Each row comes from the steps of one walk. Every step used is in the known rows, and no mark comes twice. Write the walk behind each row, first mark first.
In the rows, 128 means zero.
Known rows
S, G: [156  76 121  70 152 174 121 117 101 119 134 118 124 119 125 122  50 114
 143  88 121 163  86 132]
G, E: [108  80 151 149  92  87 131 119 124 171 148 114 135 174 125 124 118 118
 134  95 125 138 175 150]
J, V, G: [130 149  93 137 132 193 112 136 117 130  79 213 118 134 137 118 101 121
 153 129  57  84 132 110]
L, G, E: [ 98  76 127 168  84 111 138 106 133 184 166 113 153 159 117 137 108 104
 101 122  94  99 131 134]
Y, V, G: [153 104 149 157 156 178  70 157 123 121 101 204 160 189 142  98 129 153
 184 150  91 135 139 130]
F, V: [150 121 163 123 107 115 178 129 109 120 113 155 134 174 116 148 101 124
 174 118 154 190 150 142]
V, G, N: [ 83  96 123 130  95 185  89 125 194 131  89 175 126 151 148  78 127 116
 163 129  71 111  97 108]
N, G: [142 115 112  98 116 156 153 164 107 115  89 131 135 140 108 110  94 104
 149 146  77 136 172 155]
L, G, S: [ 86  98 144 118  77  85 168 110 179 159 129 118  97 104 138 123  88  95
 117 121  39 165 106 149]
F, E: [195  94 156 117 124 100 148 115 109 138  98 141 143 160 161 149  76 121
 185 122 170 153 176 161]
N, G, E, F, V: [ 97 147 133 145  84 104 183 118  95 131 143 112 125 133  87 156 170 119
 101 143 150  90 151 132]
E, F, V: [119 165 138 116 103  98 194 117 123 122 114 143  95 125 125 153 150 111
 167 119 172 162 104 148]
V, Y: [109 152 125  92 166 155 118 149 165 133 101 147 137 159 174 103 119 122
 152 138 137 170 116 161]
N, G, S: [100 111 145  93  86 105 167 144 144 127 102 106  99 109 117 105  99 106
 118 132  35 159 172 156]
Y, S, G, L: [150  77 109 127 162 114  88 153 159  97 142 101 143  87 126 116 124 141
 118  96 104 157 107 107]
V, Y, S: [162 136 131 129 187 106 106 168 140 129 101 129 135 123 168 114 138 153
 155 153 139 195 169 156]
J, V, Y, S, G, E: [141 125 108 159 184 146  72 123  84 130 158  94 150 111 124 148 120 165
  44 110 131  74 172 113]
F, E, G, S: [159 118 160  95  62  47 172  93 109 145 127  89  87 109 127 146  86 104
 148 120 123 116 155 126]
E, F, V, Y, S: [147 181 131 138 178  87 143 150 131 118 112 130 120 101 154 144 183 157
 143 162 184 179 137 147]
V, J: [145 133 160 124 128 168  90 135 140 118 135 143 116 133 127  68 105 149
 166 134 128 179 157 137]
E, G: [163 135 113  93  83 108 158 128  91 135 122 114  96 132 102 128  98  87
 180 116 128 114 120 121]
F, E, G: [210 122 129 100  90  92 162 107  66 135 119 111 123 140 118 156  81 102
 179 133 176  88 153 120]
J, V: [148 170 104 133 113 135 145 143 108 115  76 163 102 134 132 147  97 107
 144  94  95 108 181 154]
J, V, Y, S: [167 187 104 154 187 121 104 170 117 111  79 147 125 111 161 138 145 154
 122 141 119 134 200 149]

Write each row's walk
[165 126 114 126  81  82 136 127 145 117 127 112 138 137 123 142 136 101
 153 123 149  73 123 100]	F, E, G, L
[101  84 161 169 104 139 126 105 108 168 155 172 162 191 109 129 129 144
 129 138 118 114 137  94]	F, V, G, E
[134 153  78 139 199 158  65 160 161  78 121 123 148  83 143 128 149 155
  66 112 100  95 112 100]	J, V, Y, S, G, L
[116 128 146  89  57  61 173 112 131 146 130  91  65 101 111 120 100  93
 149 105  82 142 127 127]	E, G, S
[143  89 151 149 182 132  94 114  83 134 183  92 172 139 113 151 122 176
  64 129 172 132 147 105]	F, V, Y, S, G, E
[ 93 115 129 149 114 153 118 144 192 117 121 200 158 164 126 108 158 133
 152 140  90 136  75  80]	F, V, G, L
[118 133 114 113  50 128 132 122 150 117 109 103  98 135 105 109 126  88
 157 108 118  80 121 111]	E, G, N
[ 87 102 112 144  71 154 130 118 196 133 106 129 130 137 135 112 112  91
 123 125  79 106  98 131]	L, G, N
[ 71 188 120 129 138 152 151 130 128 127 136 117 150 143 122 137 191 131
  72 176 163  84 124 135]	N, G, E, F, V, Y
[175 142 185 167 152 173  46 159 122  87 130 153 147 173 122  76 138 184
 162 144 140 160 198 147]	Y, V, J
[108 174  81 144 173 128  95 113 104 129 150  87 104  57 138 153 174 146
  45 113 150  49 119 125]	J, V, Y, S, G, E, F
[109 144 124 121 123 157 155 114 131 136 112 193 110 125 131 124 148 123
 173 152 127 135  59 106]	E, F, V, G
[180 113 134 103 213 162 104 135  90  99 140 117 157 111 131 142  96 169
 109 140 169 179 114 113]	F, V, Y, S, G
[ 87 138 132 167  76  92 187  92 120 157 164 118 126 128 103 169 164 110
 100 134 155  95  92 128]	L, G, E, F, V
[113 152 100 123 186 129 101 142 175  84 151 105 140  67 139 135 190 154
  82 132 161 132  52  99]	E, F, V, Y, S, G, L
[154 146 183 141 124 168 117 125 117 102 143 156 133 157 107  96 111 165
 155 146 158 184 161 118]	F, V, J
[103 129 104 125 176 115  96 111 124 149 170  70 115  65 145 132 171 144
  74 120 167 101  93 131]	V, Y, S, G, E, F
[138 113 140 152 131  84 149  99  78 132 172  89 119  93  98 170 154 151
  97 113 185 127 125 116]	Y, S, G, E, F, V
[ 81 133 104 129  89 105 155 127 117 152 133  91 108 103 107 125 170 100
 103 133 114  71 143 154]	N, G, E, F
[110  85 106  98 141 154 100 135 175 101 142 119 141 115 128 109 107 113
 116  82 100 138  67 111]	S, G, L
[ 69 183 137 133 136 120 148 115 147 144 145 124 134 149 145 143 188 134
 101 147 194 120 102 142]	G, E, F, V, Y
[ 63 179 118 149 130 139 155 104 155 153 161 127 149 140 137 152 179 123
  74 166 166  88  68 126]	L, G, E, F, V, Y
[172 102 115  92 220 164  81 142 108 111 134 108 142  92 148 120  90 155
 116 130 141 174 108 127]	V, Y, S, G
